Known rows, with every way that one mark hangs from another
(z_517 z_525): [-12.2  30.9  12.7 -15.2  27.2  20.4   1.0 -18.2  17.2   7.2  -2.5  13.6
 -11.0   8.9   2.7  26.2   1.0 -10.4]
(z_226 (z_525 z_956)): [-26.2  -3.5  23.5  12.6  11.6  17.4  -0.3  -9.0   2.2  11.8   6.6   3.7
  -2.2  15.6   4.5  17.9 -15.5   1.3]
(z_525 z_652 (z_956 z_459)): [-27.4 -18.7 -11.3   5.9  16.7  24.5  -2.9  -9.7 -27.4 -26.2   4.4 -20.0
   8.6  -8.5  10.1  23.8  -2.8   7.4]
(z_525 z_652 (z_956 (z_459 z_517))): [-23.6  -0.5 -22.2  20.4  -2.9  19.2  -9.3 -10.5 -19.7 -33.5   9.3 -23.4
   7.1 -11.2  14.7  15.9   7.4  21.0]
(z_274 z_459 (z_525 z_652)): [-22.3   7.5  11.7 -15.2  -4.8   5.0  -3.0   8.1  -4.6 -36.0  10.7  -1.8
 -22.8  16.2  -2.5   3.8  -4.7  15.4]
(z_767 z_226): [-25.2  37.2  30.1   2.0  25.9  18.9   3.6 -23.3   7.2   2.3  -0.2  16.7
 -19.1  29.7  11.4   5.7  -8.8 -27.7]
(z_767 (z_226 (z_525 z_652 z_956))): [-35.5 -15.5  36.0   4.5  21.6  24.5  -6.2 -15.5  17.4   0.5  18.5 -21.0
  43.6  19.7   9.1   3.3 -16.0 -10.2]
(z_459 (z_517 z_525) z_652): [  9.1  42.5  -4.9   7.0   2.3  18.7 -11.0   0.2  45.9   9.9   0.8   1.2
 -13.5  -7.5   2.3   4.7  21.9   8.0]
(z_944 (z_274 (z_525 (z_956 z_459)))): [-40.3 -10.7   5.6   4.3  10.4  -6.4  -4.4 -16.1 -41.4 -28.3  -9.3  16.7
 -52.6 -17.5   5.3  16.5 -18.6  -2.9]
(z_944 (z_274 (z_767 (z_226 (z_525 z_956))))): [-34.4   6.1  63.0  17.8  31.4 -11.4  -5.7 -28.3 -19.6  14.8   7.7  25.1
 -20.8  40.0  13.3   2.6 -31.0 -10.8]
(z_956 (z_459 z_652)): [ -8.3  11.1  -6.6   1.3  19.7  23.4   4.3   4.8  -0.7  -9.3  -6.6   2.9
 -43.0  -7.8   8.6  10.5  11.4   8.4]
(z_226 z_525): [-26.0  12.7  27.5 -10.1  15.5  20.2  11.5  -3.9   7.9   6.2   6.3  14.6
 -15.6  26.4   7.0  10.6 -12.1  12.5]
(z_517 (z_525 z_652 z_956)): [-13.2  -1.8   0.8  -5.1  23.0  24.9 -11.6 -17.4  11.4  -1.6   7.2 -18.2
  38.9  -7.4  -0.6  28.7  -0.3  -4.9]
(z_517 (z_525 z_652 (z_956 z_459))): [-20.2 -15.4 -11.4  -8.9  28.6  26.7 -10.8 -18.4  -2.7 -18.6   3.3 -27.8
  19.8 -19.9   5.5  33.5   5.7  -1.2]
(z_767 (z_226 z_525)): [-34.5  19.3  43.8  -6.2  27.2  19.7   6.8 -16.7  22.0   7.7  10.0  10.9
  -9.7  35.0  11.6  -1.1 -14.2 -14.1]
(z_226 (z_525 (z_956 (z_459 z_652)))): [-18.5 -23.5   3.3  14.3  15.3  21.5  -5.4   4.1   8.1   1.9   1.2 -15.8
 -14.9 -11.9   6.4  10.7   2.0  13.8]
(z_956 (z_459 (z_517 z_525) z_652)): [ -0.3  30.8 -20.8   4.5   9.0  19.8  -9.8  -2.1  30.3 -10.0  -1.0  -7.6
 -37.0 -18.6   8.2   9.4  27.7  13.8]
(z_226 (z_525 z_652)): [-27.4  -9.2  20.9 -20.4  14.5  27.0   8.0   4.6   6.2 -10.8  17.1  -9.9
  16.1  20.7   7.1   9.0  -9.9  24.9]
(z_226 (z_525 z_652 (z_956 (z_459 z_517)))): [-33.6 -20.9  -9.7  13.0  -5.6  20.1  -7.0  -4.7  -5.1 -26.5  19.6 -28.4
  13.5  -3.1  14.1   9.4   1.5  34.3]
(z_944 z_274): [-23.9  22.9  30.1  -4.4  27.1   5.8  10.6 -11.0 -27.9  -4.8  -4.8  36.7
 -42.8  16.2   4.2  13.2 -19.9   1.8]

Rows
[-26.2 -13.5  22.2  20.0  25.2  21.6  -8.7  -8.0  19.1   5.3   5.8 -18.8
  -7.3  -1.0  11.2  -0.1   0.5 -13.5] => (z_767 (z_226 (z_525 (z_956 (z_459 z_652)))))
[-29.8  16.3  52.7  -9.0  13.4 -23.7  -8.8 -10.2 -28.1 -36.4  11.8  20.6
 -42.2  41.0   6.4 -11.2 -19.9   3.8] => (z_944 (z_274 z_459 (z_525 z_652) (z_767 z_226)))
[ 18.1  55.3  11.9  19.4  -1.8  -7.1 -18.8   2.5  26.8   1.8   5.9   9.7
 -47.7  23.2   2.5   4.1  23.5  22.2] => (z_274 (z_459 (z_517 z_525) z_652) z_767)
[-18.9  14.0 -20.2 -14.8  12.6  23.5  -7.2 -11.4  10.9 -31.2  10.4 -18.2
  -6.3 -10.8  11.5  17.6  18.3  23.6] => (z_956 (z_459 (z_517 (z_525 z_652))))
[-17.9  25.7  24.0   3.0 -18.4 -28.8 -10.5   3.2 -32.5 -45.4  14.0  20.9
 -50.2  29.7   5.7  -8.4  -8.7  41.3] => (z_944 (z_274 (z_459 z_517) (z_525 z_652) z_767))
[-28.6   5.0  31.1  16.6   1.8 -18.0 -10.5 -11.0 -26.6 -17.4  -3.8  25.7
 -54.4   7.9  -8.4  11.1 -23.2  -5.3] => (z_944 (z_274 z_459 (z_525 z_956)))
[-22.5   2.4  -6.9   4.1  31.1  19.4  -9.8 -26.0  -3.5  -0.6  -6.8  -4.4
 -16.4 -15.2   5.5  35.6   2.9 -14.5] => (z_517 (z_525 (z_956 z_459)))
[-16.7  46.3  28.6  13.3 -20.6 -36.4  -8.8  -4.0 -31.2 -28.6   3.5  44.3
 -88.5  35.0   5.4  -4.7 -10.2  27.2] => (z_944 (z_274 (z_459 z_517) z_525 z_767))
[-22.7  -3.7  31.2  10.8  -2.2 -26.2 -15.0  -3.3 -48.2 -30.4   9.0  12.6
 -31.0  21.9  -1.3   7.8 -20.8  19.2] => (z_944 (z_274 z_459 (z_525 z_652 z_956) z_767))
[-10.8  19.4   0.8  26.5 -31.6 -18.2 -24.0  -1.3 -17.5 -32.4  15.8  -6.8
 -18.2  24.1   5.3   1.3   1.1  26.0] => (z_274 (z_459 z_517) (z_525 z_652 z_956) z_767)
[ -5.6  28.7 -20.3  16.2   0.1  18.5  -1.9   6.6   7.4 -16.2  -1.3   0.1
 -44.0  -8.4  13.0   1.1  20.5  21.2] => (z_956 (z_459 z_517 z_652))
[ -4.9  13.9 -24.2  42.0  -6.2  15.6 -12.2   0.2   0.5  -8.3  -1.6 -12.6
 -28.1 -18.4   9.9   7.0  17.1  12.1] => (z_525 (z_956 (z_459 z_517 z_652)))
[-39.5 -13.8  11.1  14.1   5.2  20.5 -10.5 -17.3   8.7 -22.0  22.8 -30.8
  22.1   5.8  18.7  -3.0  -1.2  10.1] => (z_767 (z_226 (z_525 z_652 (z_956 (z_459 z_517)))))
[ -6.4  50.3  12.0   6.0   3.5   5.4 -10.1 -12.3  23.4  -5.9   5.9  10.9
 -37.3  20.1  -1.2  15.0  11.0   4.1] => (z_274 (z_459 (z_517 z_525)))
[  2.7  37.9  23.3  10.5   8.6  -5.3 -14.4   0.9  22.7  -4.2   2.1  18.3
 -51.2   1.4  -7.5   1.1   9.4  14.4] => (z_944 (z_274 (z_459 (z_517 z_525) z_652)))
[-17.5  47.8  47.9  13.5  21.9  -6.4  -2.4 -19.0 -10.6  -5.4   5.5  27.2
 -53.3  59.5  11.1   5.8  -7.9 -15.4] => (z_274 z_459 (z_767 z_226))
[-14.6  22.6  18.4  23.1  -8.1 -20.6 -16.0  -9.7 -26.2  -9.7   1.2  19.1
 -51.3  28.4   1.0  13.5  -8.3   0.8] => (z_274 z_459 (z_525 z_956) z_767)
